Each row was made from one small tree. The marks that hang from a mark follow it in brackets, in alphabetical order. Every link used is in the known rows. Write each row's tree.
In the rows, zero is written as 128.
Known rows
bota(nesog): [166 148 110 100 118 162 131 168 158 114 119 129  93 160 152  98 115  90
 129 133 112 139 113  85 154]
banel(lige(kezu(bota nesog))): [144 140  99  58 114 158 132 135 136 153 157 152 126 183 119 117 153 129
 106 121  72 167 107 109 128]
bota(kezu(banel(lige(getub)))): [145 123  86 112 100 130  97 135 176  77 135  88 162 197 146 104 135 104
 121 159 127 146 121 121 151]
banel(kezu(bota)): [155 136  88  77 143 178 149 161 144  95 126 154 131 161 156 107 166 100
 124  98  95 137 110 100 141]
banel(lige): [134 134  98  90 110 140 124 130 159 117 146 137 115 147 145 110 147 121
 120 142 125 147 118 113 142]
nesog(kezu(banel)): [147 146  69  97 120 177 129 174 158 111 139 123 122 147 146  92 165  71
 149 137 130 135 107 117 140]
banel(kezu lige(getub(bota(nesog)))): [158  96 132 128 101 100 108 141 120  66 139 112 122 174 148  83 123  94
 105 144  83 134  89 141 149]
lige(banel(kezu)): [134 131  70  99 116 154 114 134 125 101 111 151 125 147 122 108 173  66
 128 114 106 138 124  86 142]
getub(banel): [145 144 103  96 104 171 151 142 196 114 111 136 114 164 142  98 141 109
 148 125 117 133 118  74 169]
lige(banel(kezu(bota)) getub): [151 125  85 120 133 166 130 135 133  88 103 142 150 168 122  94 155  75
 126  97 102 161 123  83 135]
kezu(bota(nesog) lige(banel getub)): [161 137 121 137 134 149 114 139 163 104  99 124 100 196 112 100 132  78
 118 126  99 177 141  78 144]
getub(kezu(banel)): [140 161  99  93 114 177 139 143 161  89 128 119 139 170 161 100 184  65
 141 133 120 167 106 104 149]
getub(banel kezu): [133 155 109  97  98 169 162 129 185  93 132 144 128 184 147  86 170 103
 143 127 118 159  90  69 174]
bota(kezu(banel lige nesog(getub))): [155 120 116  86  92 173  80 123 222 127 111  96 138 221 138  94 155  72
 119 134  89 107 159  99 159]
banel(kezu): [148 132  81  87 113 150 127 159 139 104 115 145 123 145 159 102 156  89
 120 111 109 128 110  97 143]
kezu(nesog(bota)): [178 125  84  90 138 181 129 124 142 139 107 117 130 157 140  96 145  99
 125 118 102 145 136  92 139]
lige(banel): [141 139  85 105 122 173 125 125 151 121 109 139 109 137 125 109 162  82
 139 128 127 153 136  75 148]
kezu(nesog): [165 145 105  85 101 179 126 134 170 150 110 124 127 159 138 102 138 103
 127 122 101 130 133  81 143]
banel(kezu lige): [126 128  84  84 103 120 111 140 131  97 150 149 130 157 144 107 158 107
 109 131 105 132 106 126 135]
getub(banel bota(nesog) kezu(lige)): [150 134 152 115 102 136 147 131 179  71 133 127  84 207 147  89 180  97
 133 155  85 150  91  96 188]
banel(lige(kezu)): [125 130  82  77 106 124 121 144 127 139 147 151 101 148 142 109 152 116
 108 137 113 168  94 111 139]
lige(kezu(bota)): [154 140  86  69 146 181 160 164 138 136 124 156 102 152 154 108 160 110
 127 103 104 172  98  84 145]
lige(getub(kezu(banel nesog(bota)))): [172 135  95 118 124 170 124 112 141 102 104  84 181 198 142  72 157  57
 124 122 104 184 119 104 137]
getub(banel(lige)): [124 139 104  93  94 139 136 125 187 108 149 140 121 175 130 104 141 127
 135 144 113 141 115 103 161]
getub(bota kezu(banel lige)): [147 133 127 104 120 153 133 124 164  78 122 107 110 171 170 105 223  70
 132 150 103 158 115 131 162]
getub(banel(kezu(bota nesog) lige)): [136 143 106  69  96 154 132 125 169 103 160 155 160 220 105 109 156 125
 121 116  53 125 116 114 142]
nesog(getub kezu(banel(lige))): [121 115  96 101 109 164 108 142 181 110 175 128 129 165 133  67 149  69
 137 142 120 129 108 142 136]
lige(getub(banel bota kezu)): [155 115 140 134 100 158 167 109 181  70 111 113 138 176 160  65 164 105
 143 133 113 163  80  81 184]

Which tree is each row?
[147  87  96 103 133 164 121 115 214  97 113 122 109 212 143  73 157 105
 127 125 115 124 132  75 187] : nesog(bota(kezu(lige)) getub(banel))
[147 119  95 119 100 106 103 149 157 109  89 125 124 167 158  91 149  85
  97 110 116 144 122  95 137] : banel(kezu(lige(getub)))
[144 153 104  80  90 154 101 124 168 129 142 107 151 184 124 117 148  89
 123 148  88 137 144 135 130] : kezu(banel(lige) nesog)
[143  89  99  86 120 147  96 102 137 121 147 135 150 183 123  68 141  83
 100 110  75 122 125 131 130] : banel(kezu(nesog(bota getub)) lige)
[140 114 121  78  80 134 133 111 153 135 146 135 113 181 117 102 160 128
 125 146  61 139  96 118 166] : getub(banel(lige(kezu(nesog))) bota)
[136 119 129  79 129 160 130 154 153 126 166 156  92 194 135  81 116  93
 110 120  77 162  89 113 146] : banel(lige(kezu(bota(nesog(getub)))))
[157 102  82 111 112 114  95 112 113 110 124 113 169 185 124  82 131  98
  91 117  87 150 119 126 122] : banel(kezu(nesog(bota)) lige(getub))
[158 132 127  88  99 201 108 126 205 142 109 105 145 181 139  77 130  50
 139 114  88 119 150 104 143] : kezu(banel nesog(getub))
[156 122  55  90 135 167 116 115  96 161 104 137 116 155 100 102 165  72
 121 116  90 177 126  79 137] : lige(banel kezu(nesog(bota)))
[153 143  87  82 123 189 123 126 131 115 122 152 149 181 101 114 175  80
 126 100  65 136 138  86 130] : lige(banel(kezu(bota nesog)))
[169 125  91  93 134 154 111 120 151 147 100 116 112 171 137 103 162 100
 108 123  99 148 152  99 138] : kezu(lige nesog(bota))
[153 146  84  76 126 192 132 130 126 156 118 155 121 172  99 115 170  89
 127 106  73 171 126  72 136] : lige(banel kezu(bota nesog))
[151 126 137  93  82 194 131 112 229 146 112 132 134 195 125  64 117  89
 142 107  84 111 133  68 164] : kezu(nesog(getub(banel)))
[156  94 101 127 119 145 130 119 118 120  89 121 103 130 133  88 161  77
 129 126 111 179 101  85 156] : lige(banel getub(bota) kezu)
[137  91  99 103 127 139 118 123 182 101 105 144 112 192 140  66 162  69
 120 100  93 125 128  99 163] : nesog(bota getub(banel(kezu(lige))))
[150  80 142 104 108 162 127 110 234  87 118 118  97 197 155  77 170 115
 136 139 100 100 123  86 203] : nesog(getub(banel bota(kezu(lige))))
[136 131 149 109  95 135 149 119 160  57 174 132 109 203 136  87 163 114
 135 169  82 152  71 118 184] : getub(banel(lige) bota(nesog) kezu)
[174 116 112 112 129 167 143 172 133  93 152 128  80 139 151  78 148  98
 142 147 109 122  77 112 161] : getub(bota(nesog(kezu)))
[157  86 146  93  97 151 100 113 175 124 108 126 113 174 147  77 173  76
 106 110  62  97 133 117 152] : banel(kezu(lige nesog(getub(bota))))
[174 118 115  87 105 162 100 126 183 101 111  82 126 200 147 122 191  98
 127 156  80 109 148 122 167] : getub(bota(kezu(banel lige nesog)))
[164 106 110  96 112 176 152 129 192  73 123 117 114 176 156 102 168 134
 153 147 109 109 102  84 200] : getub(banel bota(kezu))
[155 152 110 106 143 166 120 145 157 108 120 141  82 188 112 120 158  81
 125 132  92 162 145  85 146] : kezu(bota(nesog) lige(banel))
[151 127  82 111 136 168 141 136 129 129 101 143 122 158 120  96 150  83
 124 104 109 198 110  69 140] : lige(banel getub kezu(bota))
[112 150 111  94  90 138 146 113 179  86 167 147 136 194 134  93 171 122
 130 149 111 165  87  97 166] : getub(banel(lige) kezu)
[122 115 112  95 121 183 151 134 209 104 188 163 124 191 116  61 146 119
 146 123 101 130  91 108 158] : nesog(getub(banel(lige)) kezu(bota))
[141 159 115  87 129 197 183 132 190  82 145 154 135 198 145  93 179 116
 148 115 104 169  91  70 169] : getub(banel kezu(bota))
[150 116 115  75  95 179 119 133 168 177 111 138 113 165 137  71 127  78
 114  99  86 139 113  77 145] : lige(kezu(nesog(getub)))
